Each row comes from the steps of one path. Every step used is in the known rows, and no mark comes twice. Write the path behind each row, first mark first.
Known rows
W > K > V > J > Q > G: [ 11  30   5 -23   2  54 -37  25  -5  32  -1   2 -48  18 -17 -11  -7  -4
 -33  10 -12  -5 -30  -8 -49 -18   7   2  16   1  75   6  20  -1  14  25]
V > K > U: [ 24   0  -5 -10  -5  45  -9  -2  21  17   0   7  -3   4 -48   3 -28  44
 -25 -24  20  -9 -14 -31  -4  -8   5 -24  48  23   8  -5   9  14   1  -7]
W > K: [  0  12 -37 -16  -2  -3 -11  20   7  12   4   0 -15  23 -11 -12 -20 -34
 -20  30  26 -22  11  16 -16  23  11 -22  16  -3 -12  15  18  -1 -18   9]
K > Q: [ -3   2  37   3  -8   2   5  29  13 -12 -11  18 -11  24 -29 -24  12  23
 -19  -4  -5  14  28   6 -12 -12 -14  -8  12  -5  11  -9   7  12  18   4]
K > V > N > Q > G > Z: [ -3  10  28  -4  17  58  10 -12  20  -1 -26  -8 -59 -10 -32   3   1  20
  29  14 -43 -32 -54  -3 -15 -25   8 -13 -16  29  52   8  32   0   5  35]
G > Q: [  6  -8  31  -5  -2  22  32  -5  22 -21  -1 -12 -12  -2   5  -8 -27   4
   8 -19 -29 -17 -10   9  22   3  19  -9   1  12  16   9  18  -5   6  25]
K > Q > N > V > J: [ -6  34 -18  32  19   6 -36  41   5  -6 -16  18 -20  22 -56   6   7   2
   0  43 -10  12   0   7 -17 -26   6 -21  13  31  73  10  13 -16  -5  42]
M > J > V > N: [  4   0 -14   8   2  44   1   9   0  13  12 -14 -17  -5 -79  -1 -19 -57
  36   8   9   5 -50  17 -12   1  -2 -11 -18  19  33  -6 -10  20 -31   6]
N > V > K > U: [ 20   6 -36   0  -4  50 -17   2  14  14 -13  10  12   3 -62   5 -34  46
 -19 -18  19 -10 -20 -24  -9  -9  15 -23  42  31  19   5  15  11  -5 -10]
Z > G > Q: [ -1  -3  48 -29  -9  46  22   5  43 -22  -4 -14  -1  11 -10  -4 -39  17
   4 -30 -38 -14 -15   1   3  -2  29 -10   3  26  21  16  17   6 -10  22]
N > Q > G: [ 20  17  12 -13 -17  64 -24  -4   1  14 -21  -9 -22  32 -10  -4  -4  31
  -7  23 -47 -18 -42  -4   0 -34  11  23  -5   1  63  14  47  17   2   7]
W > K > Q > N > V: [-11  31 -53  23 -23   8 -21  51 -24 -14 -41   8   3   3 -55  -5  -2  12
 -16  38 -16  -9 -11  31 -18 -20  14   8   8  27  49  10  23  -3 -11  -2]
K > M > J > V > N > Q: [ 10  -5 -24  26   0  80 -18 -32  34  12   8 -16 -20  20 -83   1 -13 -35
  24  15   6 -25 -61   5  -2 -20   7 -13 -24   5  59  37  25  40 -30  25]
W > K > Q: [ -3  10  12  -8 -10  -2  -1  42  18  -3  -8  17 -21  40 -36 -31  -3  -2
 -34  16  12  -2  36  17 -23   5  -6 -24  21  -6   3   2  19  14   6  10]
G > Q > J > V > K > U: [ 15   3   0  -7 -11  42   5   6   9   4   3   8  -8   3 -60  -1 -35  18
 -27 -24   2 -15 -22  -7  -2 -20  19 -29  61  28  33   6  17  10   2  -5]
N > V > J: [ -5  23 -34  27  34   6 -36  14  12   4  -4  15  -4  24 -39   9  -4 -12
  15  32   5  12   3   0 -15  -7  12 -31   5  23  52  21  10 -18 -10  39]
J > V > N > Q > G: [ 32  18   1  -8 -17  86 -30   4  -3  19 -16 -12 -35  31 -50   4 -15  -2
   0  24 -46 -14 -62   5  -4 -34   9  16  -4   7  81  19  42  25  -9  18]
G > Z: [-23  -3  22  -5  21 -13  39 -13   7 -12 -14   1 -29 -25  -6   2   7   4
  31  -4 -21 -21 -12  12   0 -12   2 -21 -12  25   4   5   3 -17  -2  25]
Q > J > V: [-25  12  -9   9 -14 -17   6  19 -40 -12   6  12  -2   0 -28  -1   4 -58
 -11  12 -17   2 -12  43 -13 -25  15  -5  24   2  43  15   3  -5  -1 -18]
Q > G > Z: [-15  10  29 -22  12   9  31   3  -7  -3 -29  -4 -41 -15  -3  -2   3  26
  26   4 -48 -21 -27   9  -4 -26   5  -6 -11  33  35   0  19 -16   5  18]
K > Q > J > V > N: [ 12   8  -6  22   0  44  -3  30 -13   3   9  13 -28  -7 -89  18 -18 -61
   0   8 -11   6 -29  27 -24  -9   4 -12  18  18  46   8  -7  14 -14  20]
K > M > N > V: [-48  -7 -66  41  -4  13 -11   3  -2   0 -28   0  40 -23 -30 -19 -23  26
  33  26   7 -23 -19  -1 -18   7  16  -7 -28  18  38  25  -5   3   8 -20]
N > V > K: [ 21  17 -54  -7   8  20 -29   8  12  22 -17 -15  17 -24 -49  -6 -40  33
   9  16   9  -9 -28  -9  -7  17  31 -18  23  29  -1  13  -3  -5 -34 -11]
N > Q: [ 13  -4   1  15  -5  44 -17 -37  30   4  -1  -4 -11  28 -20   3   2   0
   0  15  -8 -23 -28   1   7 -21  10  -2 -10 -17  28  31  31  22 -11  21]
K > Q > J: [-23   8  25  25  -3 -11  16  28  -3 -16  -5  36  -6  -4 -17  -1  12  15
 -31  10 -24  -3  32  19 -32 -22  13   2  32  12  23  -1   3  -6  13   0]
Z > G: [-10   9  25 -34 -14  34 -15  13  31  -1  -4  -3  16  18 -19   5 -16  17
  -5 -17 -13   3 -10 -11 -27  -5  14  -1   3  20   8  10   0  16 -22  -5]
Z > G > Q > N > V: [ -9  26 -35  12 -24  33  -9  32 -11 -22 -40  -6  13 -10 -43  10 -20  20
   4  14 -41 -15 -37  23  -5 -24  32  15  -1  44  58  17  24  -6 -17   4]
M > J > Q: [-25 -10   6  -9  -6  17  16 -28   7  29  19  -5  -5 -20 -15 -25   4 -11
   1 -30  25  -5 -33   6 -42 -14   3  11 -22  -9  23  -2 -15  11 -13  -4]
J > Q > N > V > K: [ 23  27 -51  -7  -5  27 -31  20  -5  26 -21 -16   0 -42 -61   0 -34  30
 -10  14  -2 -15 -46   0 -18  -5  30  -2  31  34  23  12  -8  -4 -36  -4]
J > V > N: [ 24   4 -19   9   1  49 -11  16 -11  11  11  -4 -25  -4 -81  18 -24 -68
  15   3   1   7 -44  19  -7   1  -3 -14   1  12  35   9 -10  17 -19  20]
K > M > G > Z: [-52  -7  -2  11  14 -13  50  -9  37 -33 -19 -13 -44 -43 -14   0  -7  11
  33 -18 -11 -31   6  13  -5   6   6 -26 -25  50   8  20  -2 -13   3  34]
Z > G > Q > N: [  2  20  39 -14 -32  32  12  38   5 -27 -21 -16 -26 -13 -23   8 -13  25
 -13   3 -54 -20 -36  14   7 -33  17  20  12  39  48  -5  14   0 -11  17]
J > V > N > Q: [ 28  -2 -12  22  -4  79 -26 -27  22  11   8  -8 -29  24 -76  15 -14 -48
  11  17  -7 -18 -59  14   0 -20   7 -12  -9  -8  52  37  25  34 -25  35]
G > Q > N > V > J > U: [ -5  46 -29 -12  16  29 -25  32  -1   0 -14   6 -11  -6 -34  11  -5 -13
   7 -17 -19 -18 -11  18  -6 -39  22 -17  29 -21  73  13  37 -18  10  13]
Q > N > V > J: [ -5  33 -30  30  20   5 -38  31   0  -2 -12  12 -16  14 -46  14   3  -6
   6  44  -9   8  -9   5 -13 -22   9 -17  10  33  69  12  11 -20 -11  40]

Write each row's path
[-11  16 -13 -30 -14  47  -6   9  -7  37  -8 -13 -22   2 -16 -27 -10  18
 -15  -2  -6 -19 -37  -3 -39 -21   8  20 -10  13  66   5  21  13  -4  -9] : W > K > M > J > Q > G
[-43  -3 -37  23 -10   0  15   6  42 -31  -6 -20 -20 -27 -10  -1 -20  10
   1 -20  13 -15  24   0  -6  24   5  -5 -19  38   6  22  -6   7   5  14] : K > M > G
[  3   3  -6  41   7  46  -6 -16  14   3   7  20 -17  -9 -41  29  -5 -13
 -10  25 -24 -28 -20  14 -26 -24  29   4  17  14  42  28  15   7 -17  27] : V > N > Q > J
[-10  44 -20 -22  29  27 -42  32  22  11   6   7 -27   5 -15  -2   3 -27
  -6 -14  21 -16   7  -4 -29 -10  10 -38  36 -48  41   1  31 -11  25   5] : W > K > V > J > U
[ 10  30  24  -4 -32   1  -8  62 -15 -12 -23  -4 -35 -11 -61 -13   7  24
 -30  25 -29  -1 -21  20  -2 -37  -6   9  37  23  42 -20   2   7  -4  -6] : J > V > K > Q > N
[-14   8  29 -25   8  20  30  -7 -12  10 -20   1 -48 -25 -13  -1   3  13
  14 -13 -42 -22 -39  13 -23 -33   6  -2  -9  25  47   8  12 -14   6  26] : J > Q > G > Z
[ -2   6  -4  45  10  55 -13 -12  22  -2   6  18 -22 -12 -37  25  -2 -12
 -13  27 -17 -27 -25   3 -36 -16  29   0  17  10  43  21  15   8  -5  24] : K > V > N > Q > J
[  3   5   6   1  18  23 -18 -11   6  31  27  16 -35  -1 -28   5   1 -36
 -24 -20  17   7 -15   1 -43 -20   1 -14  13 -10  50  22 -15  -3   1  47] : V > J > Q
[  0  29  13  13  -9  22 -25  32 -10   4   1   3 -54 -24 -33  11  20 -10
 -37  11  -9  -5 -39   3 -34 -38  -4  13  21  11  69  -9  -8  -5   9  30] : K > V > J > Q > N
[  7  16  27   4 -27  14  18  32  -8 -28 -18 -14 -33 -23 -14   7  -5  17
 -12  12 -47 -21 -32  20  21 -30   9  22  13  30  44 -11  14  -6   1  19] : G > Q > N
[  3   3 -48   0  21  24 -14  -1  29  20  -4 -20   2 -30 -35  -6 -26  38
  -8  -7  31 -24  -3 -36   4  15   7 -23  17  39  15  26  -7  13 -11  -9] : V > K > M
[-17   8  -8  16 -18   3  -2   2 -26 -10   7   9  -8  13 -36   1   4 -58
 -10  20 -22 -10 -25  44 -10 -35  19  -5  21  -7  56  31  18   5  -6  -7] : N > Q > J > V
[ 15  23  15 -23  -2  48 -24  15 -15  33  -2   5 -39  11 -18  -1  -6   6
 -24  -2 -29   3 -32  -4 -35 -33   4  13  11   5  80   8  15   0  10  25] : V > J > Q > G
[ 22   4  -7  24  21  74 -29  12  30   6   7  -7 -33 -21 -53  16 -13 -22
   8   4  18   1 -35 -26 -30  26  -3 -15  -4  12  15 -14 -11  16   5  23] : K > V > N
[-20  29   6 -30  -2  31  11  21   4  -8  -4  11   5 -25  -5  13 -15  -2
  -9 -48 -34 -33  -1  22 -22 -34  39   0  41 -26  41  13  32 -10  12 -16] : Z > G > Q > J > U
[ 21  11 -33   0 -16  58 -20   8   2  20 -13  11  -2 -12 -72  10 -29  41
 -35 -22  14 -14 -37 -17 -21 -26  14 -11  48  34  40   5  11  11  -5  -4] : J > Q > N > V > K > U
[-10   8  29 -13   9  29  22 -16   8  -2 -29  -6 -44  -2 -15  -1   5  27
  27  13 -52 -33 -42  10  -1 -36   9  -6 -17  24  47  15  35  -5   0  29] : N > Q > G > Z
[ -5  22 -43  24 -18  21  -5  28 -22 -23 -38  -6   8 -15 -36   8 -15  14
   5  21 -35 -17 -35  27   5 -22  26  17  -2  38  56  15  24 -13 -10   6] : G > Q > N > V
[-33  20 -12 -35   1  10   7   2   9  10  -3 -12  16 -16  -3 -21   7   6
  31 -36   9 -19 -10  10 -12 -23   8   1  -5 -43  18 -19  23   2   0 -44] : M > J > U
[ -8  16  23   9 -37   9  28  36   8 -44 -21 -22 -44 -30 -13   6 -13  15
  -9   6 -51 -23 -23  28  15 -20  13  22   4  38  37  -9  11  -9   0  28] : M > G > Q > N
[ -2  13  -2   3  23  35 -35   0  21  28  28  12 -47   1 -29  -5   0 -45
 -34  -8  36  -1 -15  -8 -62  -1   3 -29  19 -17  47  17  -8  -1  12  44] : W > K > V > J > Q
[ -6  34 -13  17  17  25 -31  34  18 -10 -13   7 -14  20 -52  13 -12   2
   8  31 -24   3 -17   4 -14 -23  21 -21  11  43  76  19  16 -16 -16  46] : Z > G > Q > N > V > J
[ -4  27  26  -5 -33  -3   0  57  -8 -10 -22 -12 -30 -11 -62 -25   9  32
 -16  27 -23  -3 -26  19  -6 -36  -6  10  24  26  41 -30   1   9 -13 -14] : M > J > V > K > Q > N
[-22  20 -59  32 -21  22   0  30  -5 -32 -40 -13   2 -26 -42   7 -21  19
   4  13 -30 -23 -24  24   3 -14  27  13 -11  54  62  25  21  -9  -8  10] : K > M > G > Q > N > V
[-25  13   9  11 -19 -17  10  34 -35 -18   1  20  -8  11 -41 -13  10 -47
 -20  10 -21   9   2  46 -18 -30   9  -8  30  -1  48  11   7   1   8 -17] : K > Q > J > V
[-24  10  15  -4 -19   5  16  21 -19 -21   4   4  -3   4 -32  -4 -15 -50
  -8  -2 -36  -6 -20  43 -11 -25  30 -10  26  14  53  24  12  -2  -5  -7] : Z > G > Q > J > V
[ -2  35 -11 -24  24  16 -25  19   7  12   6  11 -14   2 -17   9   4 -19
   5 -26   2  -9   8   5 -12 -29   7 -25  29 -43  44   6  24 -13  15   8] : V > J > U
[-21  30   0 -15  -1  11   4  32 -10  -3  -9  27   0 -18 -15   4   9   0
 -23 -34 -19 -20  22  25 -29 -39  18   0  44 -42  36   1  27  -7  25 -24] : K > Q > J > U
[ -6  19  15  23  42  14 -43  16  40  -1  13   7 -36  18 -11  -4  14  -9
   0  26  20  14   7 -31 -27   8  -4 -40  11   5  37  -9   1 -11  21  37] : K > V > J
[ 35  16   4  -7 -11  90 -29   0   6  21 -17 -10 -33  26 -41  10 -15  18
   0  24 -45 -18 -55  -5  -6 -29  10  20  -7  10  70  15  41  22  -8  23] : V > N > Q > G
[-19 -21  17  28 -16  40  -9 -38  35   4  -1  -5  -4  13 -16 -20  -8  16
  24  35 -12 -37 -38   0  -5 -14   8  -6 -23 -29  28  20  13  26   5  11] : M > N > Q
[-30  22 -34 -34  11  21   1   2  22  20  -5 -20  16 -30 -20 -24  -6  24
  26 -39  25 -32 -12  -8 -10 -15  12 -12   2 -23  25  -6  20   8  -5 -47] : V > K > M > J > U
[-42   3 -55  14 -13  -2  10  16  45 -25  -5 -20 -27 -14 -15  -7 -30  -9
  -9  -4  25 -25  30   9 -14  36  10 -15 -12  36  -1  29   4   7  -4  18] : W > K > M > G
[ -8  26 -58  26 -18   9 -21  31 -32 -12 -38   0  15 -15 -38  12  -1  11
   1  30 -22  -8 -29  23  -6 -23  17  21  -2  32  48  10  15 -10 -13  -6] : Q > N > V
[-15   1  21  19   3   4  34   4   4 -21   1  14  -7 -22   6  10 -15   3
 -12   2 -40 -24   5  20  -8 -12  36   2  27  24  26  13  11 -19   4  15] : G > Q > J
[-24  -6  -7   4  -9  21  38   7  54 -38  -4 -25 -31 -13  -6 -13 -48  -2
   2 -20 -10 -35  13  16  12  28  26 -20  -8  38  14  31  21   0   3  38] : W > K > M > G > Q
[-32   7   4  12 -22 -12  28  20 -19 -33   4   0 -16  -8 -24  -5 -16 -57
  -4   0 -33  -8  -9  53  -5 -15  27  -7  20  14  45  20  10  -8   1   1] : M > G > Q > J > V
[ -6  26  -5  15  42  13 -48  25  42   4  15   6 -42  29 -17 -10   4 -25
 -10  41  33   3  12 -23 -35  21   2 -51  19   3  31  -1  10 -11  13  42] : W > K > V > J
[-41  -5 -46  35  -9   7  -9   6  -9  -2 -26   4  37 -15 -23 -19 -21  18
  37  31  -6 -14 -23  12 -20   6  19  -2 -24   5  26  11  -6  -2   5 -17] : M > N > V
[-32  10 -38  41  31   8 -31  12  20   6  -6  13   3   9 -40  -7 -11   4
  30  41  11  -3  -2 -11 -20  -1   9 -36  -8  23  63  23  -2 -11   3  30] : K > M > N > V > J
[-18  30 -18 -16   3  10   1  18 -16   2  -3  18   6 -29  -1  15   4  -9
 -11 -32 -17 -26   8  22 -23 -35  25   4  39 -40  31   5  24 -14  16 -25] : Q > J > U
[-15  17  12 -14  20  24  16   0  -9  11 -24   6 -46 -17 -29   2   0  10
  19   0 -41 -18 -39  14 -28 -34  12 -12  -8  34  67  18  18 -21   2  38] : N > V > J > Q > G > Z
